Each row comes from the steps of one walk. Every step used is in the known rows, and no mark comes twice. Write the walk behind each row, first mark first.
Known rows:
fupamig -> venum: -5,2,9,-14,-12,-37,19,-6,-37,-5,-45,-25,14,-3,25,-8,13,6,74,-10,11,18,-3,-32,-3,14,40,7,13,-10,5,10,-1
sagu -> madup -> venum -> fupamig -> siga: 15,-23,19,-16,-12,-7,-34,-5,-6,-49,17,3,35,37,-8,31,6,17,9,-5,6,25,-9,-57,-12,20,-22,20,71,19,-20,-24,7
nomur -> sagu -> madup -> muzat -> geporo: 35,11,11,7,54,48,-4,-5,78,-56,-20,7,29,8,56,4,-23,26,-88,13,42,-83,-24,20,40,-54,-3,33,-8,25,3,-3,0
madup -> venum -> fupamig -> siga: 9,-14,19,-29,-17,-17,4,-35,-51,-40,11,-12,21,16,-24,34,17,-35,31,-16,-19,46,-3,-36,3,30,-33,29,61,-6,-18,5,5
siga -> fupamig -> sagu -> madup: -43,2,-13,5,-3,-28,-62,-6,69,32,-27,8,-21,-33,-23,10,11,20,-4,-20,13,-32,-10,-39,-9,10,35,-20,-35,-11,-26,-9,24
geporo -> muzat: -2,36,10,-30,18,-11,-40,4,-26,14,-37,-7,-6,-30,3,-29,21,47,41,12,-27,-28,-4,-14,15,-1,25,24,14,-22,-31,-4,-14
sagu -> nomur -> siga -> fupamig -> mususe: -35,-7,27,-19,-5,-42,39,1,59,39,11,-8,-33,-16,-51,24,2,-53,47,-21,-33,6,62,-50,-13,-19,20,-48,24,27,-4,6,-14
siga -> fupamig: -48,24,-3,12,-9,-40,-12,-4,-8,33,-35,-2,-47,-31,-25,8,11,-24,24,-35,-32,-20,3,-14,7,15,17,11,-4,-30,-15,17,-31
madup -> sagu: -6,16,5,24,7,28,30,-22,-19,5,-30,-25,-33,-24,58,-38,6,4,-16,27,10,-5,-15,54,7,36,-4,13,-34,9,-8,5,-11
nomur -> sagu -> fupamig: 7,8,-8,3,-32,-10,-7,-32,-7,-1,4,-19,25,-70,-19,-10,5,-25,-11,27,28,3,-3,4,38,29,-23,5,-14,39,14,9,7
nomur -> siga -> madup -> sagu: -12,9,-34,-20,6,45,46,2,14,-14,39,22,0,49,66,-61,10,28,-43,24,-16,0,5,58,-15,10,-16,-6,-33,9,13,14,-11
madup -> sagu -> nomur: 30,-16,47,22,8,33,37,-5,9,21,-18,3,-37,-17,55,-10,-21,13,-11,40,-6,-20,-13,51,23,10,12,-2,-32,32,-15,-25,-11
fupamig -> siga: 15,-13,-13,-3,-21,-31,28,7,-39,15,-33,-15,-2,7,-7,20,3,-5,38,-49,7,23,22,-15,-37,35,-1,22,10,-29,0,15,-17
fupamig -> sagu -> nomur -> siga -> madup -> venum: 21,-38,42,-65,-17,43,18,1,53,-30,47,50,21,48,0,-12,0,-7,-11,27,-45,2,-15,1,26,-11,18,-49,-14,20,-10,24,42
muzat -> geporo: 13,9,18,8,11,17,12,-11,6,-4,-64,-14,-37,-16,1,18,-21,11,-8,-34,-1,-46,0,24,28,10,27,46,-2,-35,-48,17,-25
fupamig -> siga -> nomur -> sagu: 45,-4,-51,50,-6,-39,38,-8,-37,8,53,-27,6,26,-4,51,-21,-11,11,-31,20,27,-5,10,-27,-21,-37,-10,-31,-35,63,-23,6
nomur -> siga -> madup -> sagu -> fupamig -> venum: -17,-20,-30,-34,-5,28,33,2,20,-6,77,22,62,13,18,-55,36,-16,-25,31,-17,28,8,-8,-25,13,-28,-22,1,45,0,-6,15
siga -> madup -> muzat: 8,16,2,-26,16,34,-16,36,-9,-27,-26,54,10,42,30,-40,5,31,-32,-3,-56,-23,-21,24,-10,-25,2,39,3,-10,20,48,-28
siga -> nomur: -2,24,-7,53,-8,-8,-14,29,-37,14,-15,-3,-38,13,3,7,-27,24,1,-7,-10,-10,-18,23,-19,-3,13,0,-6,-41,12,-10,-23
fupamig -> sagu: -12,7,2,-16,-21,-6,-10,-31,4,14,-57,-18,-6,-43,4,-12,12,7,17,-4,29,2,-12,9,3,31,33,-1,-43,-19,-16,25,31
fupamig -> sagu -> madup -> siga: -13,-12,1,-25,17,29,-45,11,19,3,-34,2,28,-12,-5,-18,12,7,-20,17,77,-2,0,9,16,6,24,-19,-9,-1,-20,12,43
siga -> fupamig -> sagu: -53,12,-9,-5,-11,-37,-23,-37,25,44,-33,-8,-33,-57,-35,11,25,-33,16,-33,-13,-12,-7,-20,5,17,24,-13,-49,-33,-24,20,24
siga -> madup -> venum: 20,4,25,-24,-16,32,-11,17,-42,-46,4,23,-20,48,6,-22,-2,4,19,4,-74,14,-34,21,21,13,0,20,15,-10,0,51,-14
venum -> fupamig: -20,20,5,-17,-19,-18,-24,-36,-32,-14,-44,-7,1,-21,10,-4,9,33,19,4,7,7,1,-10,22,20,14,38,22,-2,-16,-6,-10
sagu -> madup -> siga -> fupamig: -50,5,-2,0,30,-6,-47,44,4,22,-9,15,-11,-1,-33,3,10,-20,-13,-14,14,-21,17,-16,22,-9,9,-9,29,-14,-23,1,-20
siga -> nomur -> sagu -> fupamig -> mususe: 25,14,-20,49,-22,-16,-10,-20,3,7,53,-52,-5,-56,-69,20,-19,-48,9,21,9,43,9,-8,-16,-18,-43,-25,-11,31,46,-7,22
fupamig -> mususe: 3,14,18,-4,-18,-18,15,-12,-16,0,-55,-52,-38,-24,-18,-10,3,-14,67,-11,-2,36,26,-12,-21,19,17,11,13,8,10,45,-8
sagu -> madup: -5,6,7,10,-14,4,-37,35,13,-8,-55,5,-10,8,35,-17,-14,72,5,5,31,-26,-5,-6,-12,20,35,14,12,10,-7,-4,-19
nomur -> siga: -35,18,-8,-25,-19,-5,33,8,0,-3,-29,-1,12,1,32,-36,10,9,1,0,25,-7,29,2,-6,33,24,-9,18,-2,3,23,-20

Which walk is each row?
60,-37,-16,-26,-29,7,7,-13,-26,-40,95,14,48,16,-60,18,9,-60,-2,-5,-48,51,-16,-10,9,12,-75,6,9,27,26,28,23
nomur -> sagu -> fupamig -> siga -> madup -> venum
-2,-29,-1,-76,-17,9,-8,-35,59,-8,36,60,45,30,-4,5,9,55,-12,13,-6,1,13,-14,16,-29,25,-18,-22,10,-9,-22,42
venum -> fupamig -> sagu -> nomur -> siga -> madup
-6,7,-8,42,29,26,-49,78,-19,5,9,14,-3,40,-7,-1,-31,25,-34,14,37,-14,-4,24,-5,-28,7,-19,28,-25,7,-25,-9
sagu -> madup -> siga -> nomur
-12,1,9,-7,20,26,-32,49,-12,-6,-37,4,13,13,7,-23,-2,20,-10,15,53,-10,9,13,18,6,16,3,35,4,-10,10,-12
sagu -> madup -> siga
14,22,-28,32,28,7,13,2,-57,-5,43,-23,10,7,-5,12,-18,-45,-19,21,44,15,-9,53,43,-41,-28,-22,-19,-27,49,-3,12
madup -> siga -> nomur -> sagu
-5,-11,35,-28,-18,-1,44,22,28,11,-18,20,7,10,28,-11,-13,17,4,12,11,-25,32,-1,15,7,35,-25,18,20,-4,-8,-20
sagu -> nomur -> siga
23,-9,-30,49,-7,-33,14,35,-44,27,11,-3,-17,37,-22,44,-22,4,14,-49,-8,17,5,-3,-62,1,-16,2,0,-59,22,-18,-20
fupamig -> siga -> nomur
-53,3,0,-25,32,-43,12,2,-46,26,0,-14,16,-14,-43,11,37,-88,54,-31,-7,23,20,-40,30,-20,12,-16,31,-32,-10,17,2
madup -> siga -> fupamig -> venum
-77,28,-20,-13,-8,-36,18,0,19,26,-6,10,-14,-13,-9,-8,23,-32,-3,-27,-14,-21,33,-24,-3,18,14,-19,11,-19,-6,17,-27
nomur -> siga -> fupamig
-11,16,-8,32,25,16,-7,46,-67,15,1,-1,-14,15,-24,6,-18,-29,-15,3,14,7,3,41,8,-18,-5,-11,16,-49,7,5,-10
madup -> siga -> nomur
12,-23,-14,-8,-5,24,0,-5,-8,1,48,11,31,-5,4,-37,22,-4,0,22,-38,29,-21,0,-14,13,-25,7,-15,35,-11,-8,12
siga -> madup -> sagu -> fupamig -> venum
42,16,-4,59,67,49,-19,19,71,-41,24,16,9,34,42,27,-52,33,-109,13,25,-88,-39,28,16,-88,-18,12,-16,-2,22,-36,-1
siga -> nomur -> sagu -> madup -> muzat -> geporo
50,-24,24,6,10,47,25,13,6,10,19,40,-38,36,45,-16,-25,45,-13,27,-53,-14,-21,61,13,-17,3,8,-49,22,-2,-14,-15
siga -> madup -> sagu -> nomur
-6,-4,-1,-3,-14,7,-49,-2,48,1,-52,-1,3,-18,22,-14,1,59,-2,11,52,-19,-18,-13,-12,24,42,-9,-29,4,-16,-2,32
fupamig -> sagu -> madup
37,-24,-34,-22,-16,-17,15,24,-41,6,6,23,1,61,-18,14,0,31,35,-60,-37,29,11,-1,-47,12,-10,31,-8,-39,17,27,-20
fupamig -> siga -> madup
22,22,-16,54,34,23,-31,34,40,-37,26,18,27,34,57,-6,-29,42,-78,42,31,-47,-43,17,-7,-65,-18,-12,-11,17,66,-31,0
siga -> nomur -> sagu -> madup -> muzat
-5,3,18,-2,-33,-7,-16,-5,-2,16,-33,-37,-14,-73,-71,-11,8,-40,39,4,-5,39,34,-29,-25,37,-7,8,31,41,-15,33,-5
sagu -> fupamig -> mususe
9,-5,-34,31,-6,-42,-12,-2,-48,12,27,2,7,30,-31,57,-11,18,11,-40,-2,28,7,-24,-45,-9,-25,20,20,-48,12,-46,-7
venum -> fupamig -> siga -> nomur
-11,18,9,-21,-16,-27,-14,-51,-20,-19,-40,-45,-14,-33,-27,4,12,3,65,0,8,48,30,-32,-6,8,7,28,33,19,-4,14,3
venum -> fupamig -> mususe
21,26,-28,55,-4,-17,10,-10,-27,-4,27,-24,-16,3,21,15,-27,10,-1,14,19,-1,-25,34,15,-26,-10,-15,-40,-21,55,-16,2
siga -> nomur -> sagu
72,-55,1,1,8,23,53,16,-2,23,47,35,-17,60,18,21,-20,24,0,-15,-51,15,0,36,-29,-12,-25,9,-38,7,6,-20,-10
fupamig -> siga -> madup -> sagu -> nomur
-4,2,19,-29,51,49,-63,-37,102,-43,-43,30,40,-16,13,14,-2,47,-95,8,40,-74,-24,-20,21,-40,12,42,4,7,-57,-20,40
venum -> fupamig -> sagu -> madup -> muzat -> geporo
-38,-22,19,-8,24,-22,74,-18,51,36,52,3,8,-1,35,5,17,-51,11,12,-22,-10,19,-30,7,-24,10,-56,-7,31,-7,-45,5
madup -> sagu -> nomur -> siga -> fupamig -> venum
17,-21,-30,73,-2,13,10,20,-18,46,66,-2,-6,-21,-35,22,-9,-39,-57,-4,-7,19,0,21,-64,27,-69,-9,-12,-5,-6,-47,-3
madup -> sagu -> fupamig -> siga -> nomur
-28,-9,23,3,18,-6,66,-24,70,40,42,-20,-47,-25,-8,3,8,-67,8,13,-28,8,47,-9,-11,-14,-9,-52,-9,48,-6,-15,-5
madup -> sagu -> nomur -> siga -> fupamig -> mususe
-15,18,43,-23,-16,7,-21,-38,-42,-53,-18,-9,1,-9,1,-3,13,-14,15,26,-21,20,-22,-11,46,26,-7,28,51,8,-25,10,3
madup -> venum -> fupamig
12,-7,-7,-13,-28,-35,10,-41,-11,-11,18,-34,63,-60,-11,0,23,-38,38,19,34,29,-5,-40,29,11,-9,-9,-1,45,24,-6,29
nomur -> sagu -> fupamig -> venum
